Each row comes from the steps of one walk. Every step used is in the known rows, and no mark comes twice. Write the walk behind each row, first mark first.
Known rows
E-X-N: [ 16  -8  13 -13 -13 -19 -28  -9   2   8  -1   7  16  11 -11   2  -4 -13
   6  -5]
C-X-Y: [ 14  -4  -9  13   1 -12   0 -16   1   2  -3  -8  -2  -9   4 -10   2  -5
   4 -11]
R-X-N-V: [ 31 -18  -8   0 -48 -66 -17 -16  -6  11  -2   0  32  10  -2   4  -3  10
   7  -2]
T-Y: [ 0  4 -6  0  1 19 14 25  6  3  7  5  9  8  8  8  2 16  7  4]
Y-X-E-V: [ 48  -2  21 -12 -33 -46  -5 -42 -12   8  -7  -8  16  -3 -10  -2   3   9
   2   3]
X-E-V: [ 33  -1   5   0 -40 -48  -1 -16  -7  11   1 -14  24   1  -1  -8   3  19
  -2  11]
Y-T: [ -4   3 -14   1   2  20  13  16   3   1   5   3   9   9   6  11   2  19
   3   9]
N-V-E-X: [ 20 -11   5 -25 -49   3   2  23 -26  12   3  12  23  11  -1   9   7  24
   1  -6]
N-V-E-X-Y: [ 24 -40  10 -23 -46 -26   7  28 -30   6   2   0  25  10   0  -2  15  18
  -2 -12]
N-V-Y: [ 14  -3 -29  -1 -22  -6  25  11 -17  10   5  -1  14   4  16   0   1  26
  -1  18]
N-V-Y-X-E: [ 45   1 -11 -14 -37 -33   9 -32 -17  13  -3  -5  18   2   4   3   3  16
   5  15]
N-V-E-X-Y-T: [ 19 -40  -5 -22 -44  -7  19  43 -26   7   7   4  33  20   5  10  16  37
   0  -3]
C-X-A: [  5  27  -5  23   9   0  -2 -12  14  10   2   7  -4 -16  10   5  -7  -5
  12   2]
T-Y-X: [ 16   1  10 -10   6  21  10   0   1  -1  -1  11  -1   4  -1  13   2   6
  11  -3]
T-Y-X-E-V: [ 50   1  15 -11 -32 -26   8 -17  -6  11   0  -2  24   4  -3   6   5  25
   9   7]
V-N: [  4  -2  -3  -6 -29  13   9  21  -7   6   1   0   9  -1   5   0   5  20
  -1  -2]
E-X: [  1 -10  10 -13  -2   6 -16   1   1   1   0  12   0   8  -8   3  -3  -5
   6  -4]
V-E: [  9   6   3  -8 -23   9   6  13 -14   4   0   1  10   4   2   7   8  15
  -3  -6]
N-V-Y-X: [ 31  -6 -13 -13 -17  -2  21 -14 -22   7  -3   4   6   0   8   5   2  15
   3  11]
R-X-N-V-E: [ 38 -12  -5  -8 -71 -58 -11  -2 -19  16  -1   2  43  14   1  10   5  25
   4  -9]
T-Y-X-N: [ 32   3  13 -11  -4  -4  -2 -10   2   5  -2   7  15   6  -4  14   2   0
  12  -5]

Write each row's walk
[ 14 -35  19 -19 -22 -14  -5  19 -16   0   0   1  12  12  -5  -2  13   2
   0 -17]	V-E-X-Y
[ 31   8  12 -12 -13  -8  -3 -20   6   6  -2   2  12   5  -5  11   4   8
  14   1]	T-Y-X-E
[ 43  27 -18  -1 -60 -11   2  -5 -20  25   2   0  35  -3   7   7   4  25
   2  -8]	C-X-N-V-E
[ 10  -2 -25  14   4   8  11   2   5   3   2  -4   7   0  10   1   3  13
   6  -2]	C-X-Y-T
[ 42  -4   6 -15 -29 -15  10  -1 -11  11   1   7  28   5   1  14   4  15
   9   0]	T-Y-X-N-V
[ 35   2  -3  -9  -3 -18  -2 -32  -7   6  -6   1   9   4   0   4   0  -8
   5   5]	V-Y-X-N
[ 36   3 -17   3 -37 -42  12 -14 -11  16   3 -15  26   7  10  -8   2  29
  -2  25]	X-E-V-Y
[ 32   4 -31   4 -34 -24  24   2  -7  18   8 -11  34  17  16   3   3  47
   1  34]	X-E-V-Y-T
[ 11  -1  28   0  16 -14  -1 -20   4  -2  -4   9  -9 -11  -2  10   0 -17
   9  -2]	Y-X-A
[ 22  -9   0  -5 -48  -6  21  23 -20  10   2  -5  21  -1   8  -5   6  38
  -6   4]	E-V-N
[ 35   8  -2 -10 -12 -21  -4 -43  -4   7  -6  -3   6   3  -2   2   1   0
   8  11]	V-Y-X-E
[ 37  -3   2  -6 -68 -34   7   3 -15  18   2 -15  33   0   4  -8   7  39
  -3   9]	X-E-V-N
[ 33   0  -1 -13 -57 -28   6  12 -25  16   3  -4  38   5   3   6  10  23
  -5  -4]	X-N-V-E
[ 22  -2 -19   5 -17 -13  26   6 -16   9   3  -6  14   6  15  -5   1  27
  -4  21]	E-V-Y
[ 50   2   8 -23 -50  -7  16  13 -24  16   2   7  38   9   3  20  13  29
   6  -7]	T-Y-X-N-V-E
[ 53  -5  18 -18 -62 -32   3 -22 -20  14  -6  -8  25  -4  -6  -2   8  28
   2   1]	Y-X-E-V-N
[ 26 -10 -30 -14 -31  -4   9  20 -11  19   9   9  39  26  12  14  -1  31
   7  23]	E-X-N-V-Y-T
[ 30   4  19 -13 -15 -27 -18 -45   0   3  -8  -3   4  -3 -13   3   2  -8
   7  -3]	Y-X-E
[ 15   2   6   1  18  -8  12 -16   1   3  -2   8  -7  -5  10  10  -1  -7
  10  13]	V-Y-X-A
[ 50  -3  15 -24 -52 -26   3 -13 -30  13  -5   2  30   1  -5  12  10  12
   0 -11]	Y-X-N-V-E
[ 53  -4   1  -8 -23 -35   9 -29 -20  11  -6  -3  21   4   3  -1   0  10
   0  12]	E-V-Y-X-N
[ 30  -2 -26  -2 -32 -30  15   2 -15  17   5  -6  30   8  13  -1   1  18
  -2  17]	X-N-V-Y
[ 42  -9  13 -16 -29 -34  -4 -26 -17   8  -6   1  20  -3  -7   6   2  -2
   3  -5]	Y-X-N-V
[ 24  -3  17 -22 -35 -11 -22   5 -11  12   0   9  26  16  -9   7   5   1
   3 -12]	V-E-X-N
